Each row was made from one small tree. The marks that hang from a mark follow it in brackets, in alphabetical order. Every link used is in the known rows. Write each row's tree.
Known rows:
W{D{U{E}}}: [  5  -8 -15  -9 -19 -33 -25  14  -7  18 -29 -19  14  35  -6 -10  -6   8
  17 -22  28]
K{U}: [ -1  -9 -27  -4 -17  16 -16   7 -11  22  -2 -28  40  34  12 -11  13  16
  17 -20  31]
D{U{C{S}}}: [ 13  -6 -26  -9 -15  -9 -24  19   6   8 -10   7  17   6   0  14 -12   7
  23 -15  17]
M{C}: [ -2 -11 -40  -9 -40 -13 -20   2  -3  32   7  -5  55  13  15   6  17  20
  13   3  28]
K{U{C{S} E X}}: [  4  -9 -17  10 -34 -12  -8  43  12  11 -57  -8 -15  20  -2  10   1  11
  -8 -39  -3]
X{C{M S}}: [ -2  21 -24   9 -14  23 -15  -1  -6   3  -8  32  58  -9   5  -5   1  17
  29 -24  23]
D{U}: [  9  -3 -25 -11 -10  -1 -23  -1 -10  18   3 -18  41  24   6   2  -1  10
  22  -6  31]
C{D{U} M}: [-18  27 -18  -8 -15   7 -17  -1   9  -1  -7 -14  50 -22  -9   5   3  19
  22 -21  20]
K{U{X}}: [ -4  -9 -18  -2 -18   8  -7  17  -8  21 -26 -31  32  35  14  -1  16  16
  -2 -26  28]
U{C{D M S}}: [-24  20 -14   4 -43  12  -5  20  32  -4 -15  18  32 -38  -7  13   8  14
  22 -23  13]
E{U{X{C}}}: [ -1   3 -16  -1  -9  13 -14   5   1   8 -27   0  41  -5   7  10 -10  12
   7 -13  17]
K{U{X{C{S}}}}: [ 10   3 -23   9   4  13 -15  23  -4  11 -37  15  41  19  13   0  -4  20
   6 -37  22]
D{U{C}}: [  7 -11 -23  -6 -20 -13 -20   8  -1  14  -3 -19  18  19  -3  11  -3  11
  18 -14  18]
M{C{D{U{X}} S}}: [ -1  11 -33 -12 -15 -26 -23  30  26   9 -37  16  46 -29   4  30  -4  23
   0 -11  15]
X{C{M}}: [ -7  15 -20  10 -20  19 -13 -12 -12  10   1   8  59   2   4 -10   8  21
  24 -22  23]
U{E}: [ -1  -5 -21   5 -45   0 -12   7  -3  26 -11 -19  23  32   5  -1  10   5
  12  -2  21]
D{U{C{M} E}}: [ -3   8 -18   1 -34 -21 -18   7  -2   3 -27 -21  -3   1 -22   6  -2  14
  13 -33  -6]
U{C{D M} E X}: [-29  16   0  15 -62 -12   5  24  30   3 -50 -17   1 -24 -17  21  15  15
  -9 -31  -6]
D{U{X{C}}}: [ 14   1 -18   3   6  -7 -21   6 -12  15 -25  -4  41  21   5  10  -8  19
   6 -22  24]
X{C{D{U} M S}}: [ -6  38 -24   2   7  14 -24   4  12 -13 -18  31  59 -36 -10   5 -17  25
  30 -32  13]
X{C}: [  5  -1 -24   8 -15  15 -18  -4  -9  21   6   4  55  24  13  -3   2  16
  22  -9  31]

Which tree is each row?
[ -8 -10 -11  -8 -36  -1  -7  18  15  12 -28 -19   8  -7   1  20   1   5
   0 -10  12] : E{U{C X}}
[-17  29 -16  -2 -26  -5 -19   4  11  -3 -28 -17  26 -19 -19   5  -1  19
  13 -26   4] : C{D{U{E}} M}
[-10  11  -7  12 -53 -12   2  29  16   5 -54   7  -5 -10  -9  16  10   7
  -4 -29  -3] : U{C{M S} E X}
[  5  -5 -19  10  -2  11 -13  13 -12  19 -29 -13  41  31  12  -5   5  23
   2 -36  22] : K{U{X{C}}}
[  4  17 -24  13  -6  -7 -27   8  10   4 -24  -2  30   1 -11   8 -19  20
  16 -24   5] : X{C{D{U{E}}}}
[ -7   1  -9  -5 -32 -42 -21  15   0   3 -41 -17  -5   5 -24  -8  -3  13
  15 -44   8] : W{D{U{C{M} E}}}
[-15  14  -9 -11 -35   7  -5  21  20  -8 -43   9  14 -42  -6  17   0   6
   7 -23   3] : E{U{C{M S} X}}
[-22  28 -16  14 -20  23 -10  -4  10   2  -5   9  65 -23  -3  -2   7  25
  22 -24  21] : X{C{D M}}
[ -8  26 -16  -2  -8  21 -13   6   5 -10 -40  27  45 -38  -2   7 -11  15
  15 -26  12] : E{U{X{C{M S}}}}
[  3  14 -22   0 -28 -17 -20  18   7  -4 -34   6  -2 -11 -20   9 -10  10
  18 -33  -6] : D{U{C{M S} E}}
[ 10  -6  -8  -3   8 -26 -22  14  -8  14 -37   0  38  26   3  -2  -9  16
   7 -33  38] : W{D{U{X{C}}}}
[ -1 -14 -15  10 -40 -15  -5  32   4  18 -49 -35 -15  31  -4   7   9  14
 -12 -39  -3] : K{U{C E X}}
[ -2 -13  -8  12 -56 -21  -1  26  10  23 -39 -22 -10  24   0  18  13   6
 -11 -15   6] : U{C E X}
[ -2  13 -12  -5 -20 -13 -11  22   8  -3 -40   6  13 -17  -8  20   0  10
   5 -33   9] : D{U{C{M S} X}}
[-19  29  -7   2 -27 -13  -9  14  14  -2 -52 -21  17 -20 -17  17   3  18
  -5 -31   2] : C{D{U{E X}} M}
[  0  16 -25 -10  -7   7 -23  18  20   4 -10  10  46 -12   4  14 -10  11
  25  -9  28] : C{D{U} S}
[  1 -11  -6 -14 -10 -29 -17  17  -4  19 -34 -17  30  29   6   1   3   7
   3 -23  43] : W{D{U{X}}}
[-11   3 -19   3 -40   9  -8  28  35   9 -10  15  30 -17   3  19   2   9
  19  -8  20] : U{C{D S}}
[-19   1 -18  -7 -38  11 -11  15  35   3  -9 -14  24 -34  -6  17  -6  10
  18  -7  10] : E{U{C{D}}}
